Every row comes from one small tree of marks. The marks that hang from a mark follow it in brackets, in alphabetical order. Every link used is in the known rows. Which tree was each row made from?
Known rows:
bedeb{lefom{fubelu vufo}}: [ 26  -3  -4   8   2  14 -28  24 -33   0 -17   1   4  -1  17   1   4  -2
 -12  -7]
fubelu{lefom{bedeb dode goguv{nidov} vufo}}: [  5  -2   6   8   6  22 -33  22 -35  -6 -16  19   3  12   6  -7 -13   6
 -16  11]
vufo{lefom{bedeb dode fubelu goguv{nidov} mepos}}: [ 28  -6   6   9 -19  34 -20  11 -26  -6 -20  15   0  23   7 -30 -29  -5
 -20 -11]
dode{lefom{goguv mepos vufo}}: [ 42  -4   3  -7  -4  21 -25  -6 -30  -3 -17  17   1  20  12  -6 -28  12
 -18   1]
lefom{bedeb goguv}: [  9   4  -9  10   0  16 -16   4 -29  -8 -15   7   8  14  14 -16  -9   3
 -19   1]
nidov{goguv{lefom{bedeb fubelu vufo}}}: [  9  -3  -3   5   5  19 -22  31 -37  -8  -7   5  15  10  13  -7 -12  -4
 -10   3]
bedeb{lefom{goguv vufo}}: [ 21   0   0   5  -4   8 -26  13 -27  -3 -16   4   2   1  20   0   3   1
 -17  -2]
nidov{goguv{lefom{mepos}}}: [ 13 -13  -1   3  -3  21 -12  16 -28 -11   0   4  16   1  11   6 -17  -5
  -9   1]
dode{lefom{fubelu goguv vufo}}: [ 42  -6   2  -2   1  24 -30   5 -35   0 -24  19  -1  18  12 -11 -22  12
 -15   1]
goguv{lefom nidov}: [ -3 -30  -9   9  -9  26 -24  28 -30  -7  -2   9  14  -4   4  15 -24  -4
  -8   9]
bedeb{lefom{dode fubelu goguv mepos vufo}}: [ 40   6   3   7 -19  18 -31  26 -20  -4 -22  19  -8  15  15 -22 -11   0
  -9 -14]
mepos{lefom{bedeb}}: [ 12   6 -21   7   8   8 -18  -8 -28 -12  -4   5  16  10   7  -4 -16   2
 -18   5]
fubelu{lefom{mepos}}: [ 13 -13   2   8  11  25 -15  -2 -32  -6  -6   8   9  -6   8  13 -15   6
 -14   4]
liben{lefom{fubelu goguv{nidov} mepos vufo}}: [ 28  -3  22  10 -27  33 -34  11 -32   5  -9  20   2  14   1 -23 -35   9
 -16  -8]
dode{lefom{bedeb fubelu goguv{nidov} mepos vufo}}: [ 39  -1   2   0  -6  34 -33  14 -28  -5 -22  23  -2  25   8 -23 -36  12
 -19   2]
dode{lefom}: [ 32 -14  -8  -2  13  18 -16  -8 -36  -1 -12   3   8   6  13  16 -11   5
 -14   2]
mepos{lefom{bedeb dode fubelu goguv{nidov} vufo}}: [ 24  10 -10   8 -13  18 -40  21 -24 -11 -17  28   3  26  -1 -34 -31   5
 -16   3]
liben{lefom{bedeb fubelu goguv}}: [ 16   8  11  18 -11  23 -21  -1 -34   1 -13  10   5  15   9 -24 -18   6
 -14  -8]
nidov{goguv{lefom{fubelu vufo}}}: [ 14 -11   0   3   1  20 -23  30 -37  -7  -6   6  15   5  11  -1 -13  -3
  -9   2]

Write each row's tree:
[ 21   1  -4   8 -20  28 -25  22 -18 -10 -13  21   1  25   4 -27 -27  -1
 -15  -5]
lefom{bedeb dode goguv{nidov} mepos}
[ 26  14  -5   7  -8  19 -36  31 -33  -3 -26  23  -2  35   9 -41 -15   3
 -12  -7]
lefom{bedeb dode fubelu goguv vufo}
[  7  -3  -2  10  16  24 -14  -1 -33  -8  -8   6  10   1   9   5 -13   5
 -16   6]
fubelu{lefom{bedeb mepos}}
[ 12   1   8   7  -2  27 -32  19 -29  -8 -14  24   1  16   4 -13 -24   7
 -16   7]
fubelu{lefom{bedeb dode goguv{nidov} mepos vufo}}
[ 37  -2   5   8 -23  25 -36  36 -19  -5 -21  21  -8  11  10 -20 -16  -2
 -10 -11]
bedeb{lefom{dode fubelu goguv{nidov} mepos vufo}}
[ 42   7   0  -1  -2  27 -28   4 -30  -4 -24  21  -2  28  12 -25 -31  13
 -17  -1]
dode{lefom{bedeb fubelu goguv mepos vufo}}
[ 31   1   4   9 -15  26 -15   1 -28  -5 -22  13   0  27  12 -32 -24  -4
 -18 -15]
vufo{lefom{bedeb dode fubelu goguv mepos}}
[ 13  11 -18   2   9   5 -27  -2 -33  -9  -5   6  16  16   7  -7 -17   4
 -20   7]
mepos{lefom{bedeb vufo}}
[ 34   3   4   8 -15  20 -28  20 -21  -4 -20  14  -4   6  17 -17 -12   3
 -14 -10]
bedeb{lefom{fubelu goguv mepos vufo}}
[ 24   0  -7   1 -14  12 -37  11 -24  -9  -9  24   6  18   0 -15 -27   5
 -17   5]
mepos{lefom{dode goguv{nidov} vufo}}
[ 28   0   3  -2 -15  20 -27   7 -28  -4 -12  17   5  18  10 -17 -25   8
 -20  -4]
lefom{goguv mepos vufo}
[  6 -15  11   6   5  26 -31  14 -35  -4 -12  16   7  -4   6   6 -15  10
 -19  14]
fubelu{lefom{goguv{nidov} vufo}}
[ 16 -10   6   6 -12  28 -13  -5 -28  -6 -12   5   8  13  11 -13 -25  -2
 -27  -3]
vufo{lefom{bedeb goguv{nidov} mepos}}
[ 39  -6  -7   7 -12  29 -23  21 -26  -4 -14  18   1  19   4 -19 -22  -3
  -5 -16]
lefom{dode fubelu mepos}
[ 11 -20  -4   2 -20  25 -34  37 -29  -6  -4  20   7  15   2   1 -35  -5
  -5   2]
goguv{lefom{dode mepos vufo} nidov}
[ 34   8  -8   4 -13  12 -36  10 -26  -9 -17  28   2  23   2 -29 -27   7
 -12  -2]
mepos{lefom{dode fubelu goguv vufo}}
[ -8 -15 -10   7  -4  21 -31  35 -36  -6  -4   9  15   9   6   4 -24  -3
 -12  12]
goguv{lefom{bedeb vufo} nidov}
[ 11  -4   5  12  -2  30 -23  13 -24 -11 -13  21   1  10   4 -10 -23   5
 -14   6]
fubelu{lefom{bedeb dode goguv{nidov} mepos}}
[ 18  -1   1   6  -4  14 -12  -6 -34  -4 -18   4   6  22  15 -14  -9  -6
 -20  -7]
vufo{lefom{bedeb dode goguv}}
[ 14   1  -3   0  -2  15 -20  27 -32 -10  -3   8  12  19  12  -6 -16  -6
  -8   0]
nidov{goguv{lefom{bedeb dode mepos vufo}}}
[ 16 -12  -1  11  -9  19 -22  17 -21  -6 -13   4   3  -9  15   6  -1  -2
 -16  -1]
bedeb{lefom{goguv{nidov}}}
[ 24   4  19   4 -19  18 -25  -8 -34   5  -6  12   5  16   8 -13 -26   9
 -17  -8]
liben{lefom{goguv mepos vufo}}
[ 18   7  -6   8 -10  22 -15   1 -21 -10 -13  12   6  18  12 -24 -22   5
 -20  -4]
lefom{bedeb goguv mepos}
